Known rows, with every way that one mark hangs from another
k_85{k_706{k_549}}: [-36.3  12.7 -27.2  13.9  17.1 -29.1 -16.0 -44.9 -17.9  13.1  32.7  56.3
 -50.7 -24.2  15.8  13.0 -34.7 -28.5  24.2 -30.1]
k_978{k_240}: [-14.5   8.8  31.4  24.0  11.0  -4.9 -17.1 -24.9 -13.7  57.4  29.6  -6.3
 -42.1 -62.1  39.6  34.0  -0.4 -25.5  10.7 -28.6]
k_108{k_706{k_240}}: [-17.2   3.3  15.8  12.7   2.6 -18.0 -32.8 -23.8 -19.9  29.3  36.1  -9.2
 -53.9 -34.1  51.4  42.5  -5.2 -32.6   7.4  -4.3]
k_240{k_706{k_85} k_978}: [-31.5   3.8  26.2  -4.0  64.4 -20.7 -45.9 -24.9   1.8  -3.9  50.9  27.3
 -61.3   0.9  47.6   5.6 -27.7 -15.0  18.4  24.6]
k_85{k_706{k_240{k_978} k_549}}: [-53.8   5.7 -15.8   6.9  -1.4 -32.6 -37.0 -29.1 -13.6 -28.6  35.2  33.5
 -27.6 -16.7  21.7   4.5 -46.6 -19.6  18.7   6.9]
k_706{k_85 k_549{k_382{k_108}}}: [-34.4  39.5 -10.4  14.2  36.7 -19.5 -16.9 -39.6  -6.8 -22.1   4.0  23.1
 -57.6   0.3  25.4 -34.9 -24.6  -6.9  16.9 -30.7]
k_108{k_382 k_706{k_85 k_240 k_549}}: [-33.6  19.0  -6.0  13.2   7.8 -14.7 -39.1 -35.5  -9.4  23.5  11.4  21.0
 -62.3  12.4  19.1  49.2 -11.2 -57.4  31.2  19.2]
k_706{k_85}: [-18.7  14.0   5.4   9.5  30.5 -21.1 -19.0 -33.4 -12.9  26.3  28.0  32.6
 -53.5 -11.6  32.2   8.1 -14.6 -22.4  30.0  -0.4]
k_108{k_706}: [ -3.8   7.1  21.5  17.1  30.2 -18.4 -24.2 -34.7 -19.7  50.1  38.8  22.2
 -55.3 -33.3  49.3  41.5  -2.9 -32.7   3.1 -27.7]
k_108{k_382{k_549} k_706{k_85}}: [  7.4  29.1  16.5  14.3  37.7 -15.3 -37.5 -40.3  -8.9  70.8  17.2  26.9
 -68.0  -5.9  26.8  26.9   7.6 -55.3  20.5  -8.0]
k_706{k_85 k_240 k_549{k_382}}: [-38.5  24.6 -15.0  11.7  10.1 -12.1 -34.7 -21.2 -18.4 -11.8   7.3  20.4
 -40.2  -6.5  10.9 -13.6 -28.9 -23.5  24.3   8.0]
k_240{k_706{k_549{k_382{k_108}}} k_978}: [-42.5  34.4  16.4   7.0  62.1 -19.5 -47.7 -27.5  -8.3 -38.4  28.8  11.0
 -41.4 -21.1  59.7 -21.3 -31.2  -9.5 -10.4 -27.3]
k_549{k_382}: [-16.1  29.4  22.0  26.0  31.7 -13.3 -27.7 -22.1 -37.1  31.1  20.4  28.4
 -30.0 -50.7  39.5  -2.7 -17.8 -25.3  -4.1 -24.5]
k_978{k_240{k_706{k_85}}}: [-22.8  -4.3  28.0   7.4  37.8   0.8 -28.1 -25.0  14.5  47.3  47.1  -7.5
 -87.7 -23.0  37.6  29.8 -14.6 -19.8  21.3  -3.4]
k_85{k_706{k_240 k_549}}: [-49.3   6.9 -31.6   9.1 -12.5 -28.0 -25.5 -35.3 -16.9  -6.2  32.9  30.2
 -41.0 -26.3  18.6  14.2 -35.6 -26.6  29.9  -5.3]
k_706{k_85 k_240{k_978} k_549}: [-45.0  13.3 -10.3  -2.1  10.1 -28.1 -41.5 -23.7  -8.2 -40.8  18.2  23.7
 -24.3   7.8  19.8   1.2 -30.1 -17.1  33.3  28.8]
k_85{k_706}: [-28.6   7.3   0.0  17.6  18.1 -30.1 -17.6 -37.6 -19.4  32.4  42.3  40.2
 -57.7 -37.6  31.4  13.3 -31.0 -23.5  13.7 -16.6]
k_240{k_706{k_549{k_382}}}: [-29.1  23.7   2.1  15.6  53.6  -5.6 -41.1 -27.2 -26.2  13.3  28.7  38.2
 -50.4 -32.0  41.6   8.2 -21.1 -37.8   3.4 -30.4]
k_382{k_108{k_706} k_549}: [  9.3  25.9  16.5   6.8  26.5 -24.9 -21.6 -41.1  -3.1  37.4  29.3  -9.6
 -59.5 -33.9  59.5  -0.6  16.9 -23.7   3.7 -52.3]
k_706{k_85 k_240 k_549}: [-39.7  13.7 -23.7   1.5   1.2 -25.6 -27.1 -30.3  -9.0 -15.4  18.0  19.1
 -41.3   1.4  17.4  13.2 -17.2 -30.6  42.9  14.4]
k_706{k_85 k_240}: [-32.1   9.4  -0.7   5.4   1.5 -24.4 -28.6 -20.2  -9.9   3.4  27.6   2.4
 -46.3 -11.8  34.9  10.5 -15.1 -21.8  31.3  28.2]

Rows
[-28.0  14.8  -7.2  17.2  14.5  -5.1 -35.4 -24.1 -17.6   3.0  14.9  14.9
 -68.1   7.6  13.0   7.4 -26.5 -26.9  12.0  -6.2]	k_108{k_706{k_85 k_240 k_549{k_382}}}
[-38.1  24.8  17.0  14.9  10.7 -19.6 -57.4 -26.1 -22.5   7.2  14.5  19.9
 -24.0 -15.7  36.7  55.9 -13.8 -56.8   7.5  12.1]	k_108{k_382 k_706{k_240{k_978} k_549}}
[-36.4  25.2  17.0  10.7  66.4 -10.7 -55.1 -22.1 -20.7 -12.1  30.4  39.5
 -34.2 -26.2  40.9  -2.3 -33.3 -29.7  -5.3 -14.9]	k_240{k_706{k_549{k_382}} k_978}
[-58.5  27.8 -21.2  15.0  -5.6 -22.9 -26.3 -34.4 -15.9 -31.6  19.5   2.9
 -53.8 -27.0  28.5 -28.3 -45.0  -5.4   5.3 -22.2]	k_85{k_706{k_240 k_549{k_382{k_108}}}}
[ -1.2  26.6  21.3  14.7   6.6 -16.7 -49.0 -27.3 -22.2  64.3  17.0  -5.8
 -36.8 -44.3  47.4  40.3  14.6 -66.7   9.3   4.4]	k_108{k_382{k_549} k_706{k_240}}
[-15.2  20.7  23.1  18.3  42.5 -12.9 -17.9 -33.8  -4.6  10.8  24.7   1.1
 -91.1   4.7  41.1 -14.0 -19.9  -2.5  -4.3 -31.5]	k_549{k_382{k_108{k_706{k_85}}}}
[-32.2  13.8 -10.1   5.1  -2.0 -27.9 -26.3 -36.6  -6.3 -12.2  23.2 -20.0
 -56.6 -15.6  49.6  22.1  -2.8 -23.0  14.4 -29.0]	k_382{k_108{k_706{k_240 k_549}}}
[-27.3  30.6 -12.4  18.2  37.5 -12.7 -24.0 -33.0 -20.6   3.0   7.4  49.7
 -47.8  -2.8   9.7 -14.4 -28.1 -25.1  20.6 -20.2]	k_706{k_85 k_549{k_382}}
[-47.0  30.1 -19.8   9.1   5.5 -20.6 -26.2 -27.0  -5.4 -40.6   5.6  -6.5
 -49.6   1.0  28.4 -33.3 -24.6  -8.1  19.3  -5.6]	k_706{k_85 k_240 k_549{k_382{k_108}}}
[-31.9  14.1  15.7  18.6  47.0  12.8 -31.0 -23.1   1.7  30.5  27.5  10.2
 -81.5 -13.3  17.0   6.8 -31.5 -27.6  12.3 -24.3]	k_978{k_240{k_706{k_85 k_549{k_382}}}}
[-28.9  20.3  18.8  14.0  14.7 -13.0 -30.1 -23.5  -4.7  -5.2  24.6 -30.8
 -83.7   1.2  44.1 -13.4 -22.1  -2.0   0.5  -3.4]	k_549{k_382{k_108{k_706{k_85 k_240}}}}
[-11.4  25.2   6.0  26.1  34.9  -7.1 -27.2 -32.7 -32.1  28.1  17.6  40.2
 -53.9 -25.7  26.7  15.4 -16.1 -37.7  -5.1 -48.8]	k_108{k_706{k_549{k_382}}}
[-33.6  22.6  -1.8  11.4  64.2  -5.6 -36.5 -30.3  -9.0   3.2  27.0  42.5
 -74.2   4.0  24.2  -7.0 -31.7 -30.7  18.3  -9.6]	k_240{k_706{k_85 k_549{k_382}}}
[-33.3   3.0   6.5   5.9  33.1   0.2 -27.9 -31.4  14.4  32.0  35.5  11.7
 -81.9  -8.5  24.8  29.6 -17.9 -27.8  30.9 -15.8]	k_978{k_240{k_706{k_85 k_549}}}
[-38.8  10.7   0.0  -7.1  62.4 -21.5 -45.1 -31.1   3.2 -21.9  41.9  41.4
 -55.5  15.1  34.3   7.0 -31.2 -23.3  25.8  11.5]	k_240{k_706{k_85 k_549} k_978}
[-38.3  15.5   7.7   0.4  54.1 -24.0 -48.0 -29.0 -11.7 -10.3  40.1  36.1
 -36.2 -19.1  48.4  21.0 -20.6 -31.7  13.8  -9.9]	k_240{k_706{k_549} k_978}
[-27.4   7.6  13.9  13.7  29.2   0.4 -30.3 -27.4   0.2  39.9  35.8   5.7
 -62.5 -42.9  40.7  44.3  -6.2 -37.5  19.1 -32.6]	k_978{k_240{k_706{k_549}}}
[-43.4  16.6  -4.4   1.9   5.0 -27.4 -44.3 -20.3 -22.5 -34.4  18.4  18.3
  -2.3 -25.5  37.3  15.4 -20.2 -26.0  21.5  10.1]	k_706{k_240{k_978} k_549}
[-33.0  11.5  -9.8  -1.4  50.4 -18.4 -32.4 -37.3   1.8   4.2  37.7  42.5
 -73.5   8.0  31.2  17.2 -22.0 -32.8  38.4  -2.6]	k_240{k_706{k_85 k_549}}
[-19.6  31.1   6.4  25.2  26.8 -15.3 -34.8 -42.4 -25.4  51.3  13.8  44.9
 -44.6 -21.8  35.9  62.0   0.7 -69.1  13.2 -26.9]	k_108{k_382 k_706{k_549}}
[-46.5   2.7   9.0  11.5   0.5 -32.8 -40.0 -20.9 -14.5 -10.9  45.7  13.2
 -32.4 -30.2  39.2   6.7 -44.9  -9.0   6.3  22.6]	k_85{k_706{k_240{k_978}}}
[-39.7  15.9   0.1   1.8   8.2 -29.9 -39.1 -29.6  -5.4 -39.3  25.3 -16.9
 -38.5  -5.5  53.5  16.5 -15.4 -12.8   7.2 -15.3]	k_382{k_108{k_706{k_240{k_978} k_549}}}
[-11.0  21.5  22.1  -1.1  10.3 -31.5 -45.4 -24.5   0.2  -7.0  30.2 -36.6
 -35.5 -28.2  64.5 -10.0   3.0 -12.3  -2.4 -11.0]	k_382{k_108{k_706{k_240{k_978}}} k_549}
[-53.3  19.9  -6.7  18.5  10.9 -19.7 -44.5 -19.4 -25.4 -34.9  24.8  30.8
 -28.6 -23.0  14.0 -16.8 -56.5 -13.1   0.0   2.6]	k_85{k_706{k_240{k_978} k_549{k_382}}}
[  3.6  20.7   5.7   3.1  34.1 -25.4 -17.5 -45.2   9.5  29.0  27.8  -4.3
 -82.1  -0.7  44.3 -14.4   7.5 -13.7  19.0 -35.3]	k_382{k_108{k_706{k_85}} k_549}
[-43.0  31.9 -18.3  22.5  22.7 -26.2 -14.1 -41.2 -15.0 -12.0  18.0  30.2
 -59.4 -23.1  24.8 -31.1 -44.7  -8.4  -1.3 -48.3]	k_85{k_706{k_549{k_382{k_108}}}}
[-28.0  16.2  22.7  22.5  41.2  11.1 -34.9 -21.6 -12.3  35.8  27.1   7.7
 -59.6 -46.8  33.2  18.9 -21.0 -35.1  -1.0 -41.4]	k_978{k_240{k_706{k_549{k_382}}}}
[-27.7   4.7 -17.4   4.2   5.4 -18.4 -30.5 -31.5  -7.1   5.9  24.8  12.8
 -69.9  15.7  20.3  31.7 -15.0 -31.4  32.7   3.4]	k_108{k_706{k_85 k_240 k_549}}
